Each row was made from one small tree. The marks that hang from a mark follow it in brackets, in alphabetical order. Every link used is in the known rows. Write each row's tree.
Known rows:
kide[guku pevu[galedod[merod]] vonov]: [ -5.7   4.3   8.1   5.7  26.6  23.4 -28.8 -36.3  -1.7 -15.5 -12.7   3.7
 -31.6  -5.4  16.5   0.3 -18.8  42.5  -6.4  23.7  23.1  -3.6  47.6  16.4
  37.1   4.8]
vonov[galedod[merod pevu] kide[fubuk guku]]: [ 35.7   4.6 -27.8  -7.1 -13.7   9.4 -20.8   8.5   0.7 -35.3  -5.7 -15.5
 -18.9  -8.2   5.3   4.3 -70.0  43.7 -15.4  18.9   1.6  -7.7  32.8 -19.2
  44.8 -10.6]
fubuk[kide[guku merod[galedod] pevu]]: [  3.5 -10.9  -4.7 -19.7  -8.1  15.9 -46.0 -18.1 -17.8 -24.4  15.7 -14.5
 -31.7 -28.6  -3.3   4.9 -16.7  29.6   1.9  23.4   5.2   4.5  30.2  34.5
  35.4  -3.6]
merod[galedod[vonov[kide]]]: [ 21.4   6.3 -21.2 -18.3  -5.3 -18.4 -29.0  -8.5   6.2 -22.9  -3.6   9.8
   7.7  20.8  -1.0  36.8 -39.0  16.1   6.3   8.9  38.0  -8.1  29.0 -23.4
  15.4 -37.0]
guku[kide[fubuk merod]]: [ 28.1   4.4  -2.1 -17.5  18.1  -5.1 -25.8  29.7 -18.0 -33.9  17.7 -13.7
 -11.1 -16.6  -3.8  20.2 -25.3  22.4  -7.5  15.9   8.1   2.1  16.1   7.5
   0.3 -12.6]
sutuz[kide[fubuk guku vonov[galedod[merod pevu]]] rida]: [ 25.5  12.4  -7.7 -11.3   3.4  18.1  13.8   3.3 -11.0 -13.1  -7.4 -13.4
  -7.2  13.3 -22.5   5.6 -62.1  41.3  13.6  29.3  -5.2  -7.9  22.8 -10.0
  27.2  -7.3]
sutuz[kide[fubuk]]: [ 26.0   1.8  -2.1 -21.6  11.9 -16.0  -4.8  18.5 -11.7 -27.7  -4.6 -17.1
  -7.0  -4.7 -11.6  28.6 -33.0  29.8  -2.1  28.7   5.7   3.6  16.6 -13.6
   9.9 -24.3]
vonov[galedod]: [ 35.7  -5.1 -15.8 -21.1  28.1 -27.4  -8.7  -5.0   3.4 -24.0  -6.1  -7.4
 -20.1  13.6  30.8  40.1 -47.8  32.3  -9.4  12.8  15.4 -10.3  33.2 -24.0
  34.3 -46.4]
vonov[galedod[merod] kide[fubuk guku pevu]]: [ 26.8  -5.8 -13.6  -7.6  -1.9  21.5 -26.4  17.3  -1.0 -28.9  -4.3 -23.1
 -27.2 -34.3  20.9   2.6 -50.0  47.3 -17.8  13.2  10.5   4.5  14.6  -5.2
  52.2  -4.7]
sutuz[kide[guku merod pevu vonov[galedod]] rida]: [ 19.5  -3.1  -1.5   3.1   9.7  17.8   3.2   8.8 -18.6   0.8   3.9 -12.8
 -16.4 -19.6 -14.2  -8.0 -38.9  39.6   4.2  26.3   0.3 -17.2  11.8  26.9
  39.6 -11.7]
kide[fubuk guku pevu[galedod[merod vonov]]]: [ -6.9   8.3  -0.3  -5.8  17.6  40.6 -34.2 -25.8  -6.9 -19.0  -2.7 -17.0
 -26.6 -18.1   3.3 -18.1 -24.5  40.3 -19.5  25.7  17.6  16.7  42.1 -15.7
  26.7  14.2]
pevu[galedod]: [ 15.6  -1.7 -14.0 -16.2  29.5 -32.6 -14.5 -19.8   9.6 -24.4  -9.3   1.3
 -29.0  23.9  22.3  20.2 -31.5  31.2  -7.7  23.0  16.7  -8.0  56.3 -19.0
  17.8 -39.4]
merod[galedod]: [ 16.2   0.7 -13.2 -33.7  15.6 -23.1 -27.9 -23.0   0.9 -25.2  -9.3  -3.1
 -27.4  31.2  11.6  43.4 -33.3  26.8   2.4   8.3  28.9   1.8  38.7 -23.2
  11.4 -33.0]
sutuz[kide[fubuk guku merod[galedod[pevu]]] rida]: [ 13.2   7.3 -18.3 -26.3 -14.3  15.6 -11.6  -0.2 -22.2 -12.8   9.3 -26.0
 -32.8  13.2 -46.4 -15.3 -52.0  36.8   3.2  26.9  -6.1  -0.5  26.0  -6.4
   6.3  -2.7]
merod[galedod[pevu[kide] vonov]]: [ 23.6  19.4 -26.2 -21.8 -12.3 -12.3 -26.9 -20.6  -1.0 -32.7 -12.0   0.3
  24.2  16.6  -3.2  23.5 -47.9  -0.9  10.0  15.4  24.3   0.1  50.9 -15.0
  19.4 -20.0]
pevu[galedod kide[vonov]]: [ 15.9   8.4 -12.0  -3.4  19.4 -21.1  -5.4   0.5   8.9 -19.0 -12.0  16.1
  -1.1  -5.6  31.6  23.7 -33.0  19.7  10.7  15.0  22.0 -19.3  43.6  18.9
  28.9 -24.3]
kide[fubuk guku merod[galedod]]: [ -5.3  -1.2  -7.2 -25.5   7.5  29.0 -44.2 -19.3 -21.2  -9.2  19.7 -16.3
 -55.3 -11.1  -6.6   2.9 -33.9  47.8 -15.0   7.5  13.9   0.1  20.4  -7.9
  13.1   4.9]
sutuz[kide[fubuk guku merod vonov] rida]: [ 11.9   2.2  -2.3  -7.8  12.2  26.2   3.0  14.9 -28.4  -0.6  15.1 -10.0
 -18.8   0.1 -41.7   0.2 -32.4  39.4   8.0  24.9   1.5 -16.0   3.6  17.6
  10.4  -5.2]
merod[galedod[vonov[kide[fubuk]]]]: [ 14.7  12.2 -18.6 -24.5  -1.4  -2.4 -28.5   4.2  -0.7 -22.3  -1.4  -3.6
   7.7  10.7   4.0  34.2 -46.1  14.2   4.5   4.1  36.4   0.3  19.4 -33.8
  14.2 -22.6]
fubuk[galedod]: [ 17.9  -8.6 -13.8 -26.0  37.3 -29.5 -21.2 -13.4   9.4 -30.9  -3.9  -7.2
 -30.1  25.7  13.5  30.5 -32.8  34.2  -2.9  15.1  18.5  -9.6  54.6 -11.0
  40.1 -32.6]
kide[fubuk guku merod pevu]: [  3.5  -1.3  -3.6 -14.6  24.7  46.8 -41.6   3.5 -37.4 -16.1   8.5 -37.2
 -37.4 -31.9  -6.1 -14.2 -22.9  35.1 -27.1  14.7   9.9   8.6  16.1  11.3
  30.6  14.7]
pevu[kide[merod]]: [ 36.6  -8.7 -20.9  -6.2  -6.2 -19.2 -17.7  11.2  -3.2 -27.4  13.3   2.8
 -16.8 -17.4  -2.9  19.1 -18.5  23.2  -3.1  16.1   5.1 -15.9  25.4  28.1
  17.5 -23.9]
kide[fubuk guku merod[galedod] vonov]: [-18.5   9.0   2.6 -14.6  18.9  46.3 -38.1 -18.2 -29.2   3.1  17.1  -7.0
 -37.1 -13.7   2.2  12.1 -35.9  41.4  -1.1   2.6  23.4  -7.3  11.3  -1.0
  20.2  17.0]

Write each row's tree:
[ 35.8  13.0 -21.8   4.5 -24.2   6.5 -25.8 -33.7   0.4 -38.7  -0.2  12.2
  14.0   3.9 -36.6   5.2 -30.0  22.3  -3.6  33.5   7.9  -7.6  54.3  12.7
  19.3 -13.0]
galedod[merod pevu[kide[guku]] vonov]
[ -4.9   9.0   2.9 -16.4   7.5  43.5 -12.6  10.6 -29.4   0.5   4.4 -25.4
 -23.3 -16.1 -24.7 -10.6 -34.7  32.3  12.8  17.2   9.3   3.1   2.7  16.2
  19.1  16.2]
sutuz[kide[fubuk guku merod[galedod] pevu vonov] rida]
[ 18.9   3.0 -26.2  -6.8 -23.8   0.1 -42.8  -9.5  -7.9 -24.4   7.4  -2.1
 -24.9   0.3 -20.1  -0.4 -47.1  34.4 -11.3  14.4  15.1 -19.8  41.6   7.3
  30.2 -19.0]
vonov[kide[guku merod[galedod[pevu]]]]
[ 28.1  16.7 -20.2  -2.4 -19.6  25.6 -26.0 -18.2  -8.9 -36.4   2.0  -3.0
  15.1  -5.0 -31.4  -0.7 -38.0  20.2  -3.4  29.8   6.0   2.9  41.4  -0.7
  17.1   5.3]
galedod[merod pevu[kide[fubuk guku]] vonov]
[ 17.4  13.0   5.7 -10.1  27.4   9.5 -20.5  31.6 -23.9 -24.2  15.3  -5.0
   5.9 -16.9   6.4  29.4 -25.6  17.0   3.3  10.1  16.5  -5.5   5.0  16.3
   6.3  -1.0]
guku[kide[fubuk merod vonov]]
[  8.3   5.4   2.8  -7.6  19.8  42.5  -3.1  22.9 -37.0  -2.3   4.1 -27.5
 -13.0 -17.9 -32.8 -11.9 -29.2  30.2   4.7  22.7   3.4  -2.8   1.2  24.2
  22.9  10.3]
sutuz[kide[fubuk guku merod pevu vonov] rida]
[ 18.1   7.1  -7.1 -15.3  19.7  22.3 -16.5  10.6 -16.8  -9.9  -8.2  -3.6
  -5.6 -35.9  28.1  26.1 -53.0  32.7  -1.8   5.0  19.2 -12.7  15.8  20.3
  49.1 -11.7]
pevu[kide[fubuk guku vonov[galedod]]]
[ 16.0  -9.7 -15.4 -13.0   3.6   3.6 -31.1   2.6   9.5 -30.9   5.5  -5.9
 -39.8  -6.4  -3.8  10.0 -41.7  53.3 -10.8  15.1  15.5  -7.3  35.2   0.8
  41.2 -11.3]
vonov[kide[fubuk[galedod[merod]] guku]]
[ 20.0  18.7 -24.8 -16.1 -15.2  -1.0 -40.8 -25.5  -5.3 -25.0 -12.6   2.3
  12.6  22.5 -21.1  14.8 -54.9  16.1  -1.9  14.6  31.9  -9.4  53.6 -16.2
  27.9 -29.2]
merod[galedod[pevu vonov[kide[guku]]]]
[ 20.1   4.6  -4.8  -7.1   5.6  22.2 -14.3   0.8  -5.1 -15.9   0.8   4.8
 -16.4 -34.8  22.5  24.0 -42.9  43.1   0.6  10.8  12.0  -9.0  13.8  17.3
  40.7  -1.0]
pevu[kide[fubuk guku vonov[galedod[merod]]]]
[ 21.1   3.9  -8.1   3.3  -5.5  33.0 -32.8   0.6  -6.8 -27.9   2.3  -8.9
   3.6 -16.6 -19.3   3.5 -24.5  30.1 -10.7  19.5  22.0   6.4  16.0  -4.2
  26.0   1.6]
galedod[merod vonov[kide[fubuk guku pevu]]]
[ 10.4   5.0  -2.6  -8.6   1.8  21.6  -2.7  -5.2  -3.1 -17.1  -3.6 -17.2
 -20.5  -4.8 -30.6 -24.5 -30.0  41.0   2.1  39.5   1.6  13.1  30.3  -5.3
  10.7  -2.1]
sutuz[kide[fubuk guku pevu[galedod[merod vonov]]] rida]
[  6.1  -4.5  -9.3 -13.1 -17.8   9.1 -40.7 -30.1  -9.0 -16.3  30.4   9.3
 -18.0 -10.9 -22.6  16.1 -19.0  32.5   7.3  29.7  10.9  -9.3  29.2  17.6
  20.1 -17.9]
fubuk[kide[guku merod[galedod[vonov]]]]
[ -2.5   8.0  -6.1 -12.4  -1.1  34.8 -33.7  -0.8 -20.5  -5.2  14.4   1.0
 -21.5 -37.3   3.9  10.6 -34.3  33.2   4.0   2.5  19.4 -11.1  11.2  28.6
  25.3  14.3]
pevu[kide[fubuk guku merod[galedod] vonov]]
[ 15.3  -0.6 -23.9 -19.5  -9.4  -3.3 -28.4  26.3  -5.2 -23.0  15.6 -15.0
 -22.9  -9.5   6.8  18.2 -42.0  27.7  -2.2   2.4  16.8  -6.6   6.5 -16.1
  16.0  -6.9]
vonov[kide[fubuk merod[galedod]]]
[ 16.5  19.4 -21.3 -26.3   4.4  -9.4 -29.7 -34.5  -5.4 -28.5 -11.9  -6.2
  13.3  39.2  -7.0  29.0 -47.5   5.9   5.2  16.6  28.4   1.9  53.5 -38.6
  15.3 -24.1]
merod[galedod[pevu vonov]]
[  3.8   3.6 -11.5   5.9  16.0   7.2 -26.7 -12.0  -3.8 -16.8  11.7 -11.1
 -10.9 -13.6  13.3 -12.6 -19.3  20.2 -11.4  26.2  14.3  -2.0  39.2  -8.4
  25.1  -3.2]
kide[merod pevu[galedod[vonov]]]
[ 24.9  -0.3  -5.3  -1.8  22.4 -11.2  -2.5 -14.4   8.5 -18.9  -1.9  11.3
 -12.7  15.6  29.1  48.6 -37.6  37.8   7.7  13.6  15.8 -13.7  21.4 -15.6
  31.0 -22.2]
kide[vonov[galedod[merod]]]
[ 42.9  13.3 -26.4   1.2 -22.8  -9.4 -13.9 -17.2   7.1 -45.4   0.6   9.3
  26.2  14.6 -24.1  17.6 -30.7   8.6   7.2  30.4   5.9  -2.5  46.3  -3.7
  13.0 -11.6]
galedod[merod pevu[kide] vonov]
[ 42.3  17.1 -31.7  -4.6  -1.9 -14.1 -20.2   6.5  -5.1 -36.6 -12.2  -3.9
  43.0  27.6 -19.6  21.9 -52.3  -2.4  -1.8  22.6  23.1 -14.2  46.2 -20.5
  27.9 -35.2]
galedod[pevu vonov[kide]]
[ 11.4  14.0   8.5 -26.0  47.4  -3.3 -20.3  22.9  -8.3 -31.1  -3.6  -6.0
   5.5  -2.4  25.4  38.9 -39.4  19.8  10.0   8.5  27.9   0.1  29.9   6.3
  28.8  -9.4]
guku[kide[fubuk[galedod] vonov]]
[  8.0  13.3   9.6 -10.1  16.1   4.8 -35.9  11.9 -16.7 -25.4   3.4  -3.3
   0.5 -21.5  18.9  22.3 -22.1  11.8  10.2   8.3  26.6   2.4  19.0  26.3
  17.2   1.2]
guku[kide[merod[galedod] pevu vonov]]
[ -5.6   5.8  -1.3   7.2  32.3  12.1 -19.1  -1.5  -9.9 -10.1   2.1  -8.7
 -17.0 -11.8  29.9   0.1 -20.9  20.9  -2.3  17.1  16.2  -7.3  31.9   7.7
  34.5   9.9]
kide[merod pevu[galedod] vonov]
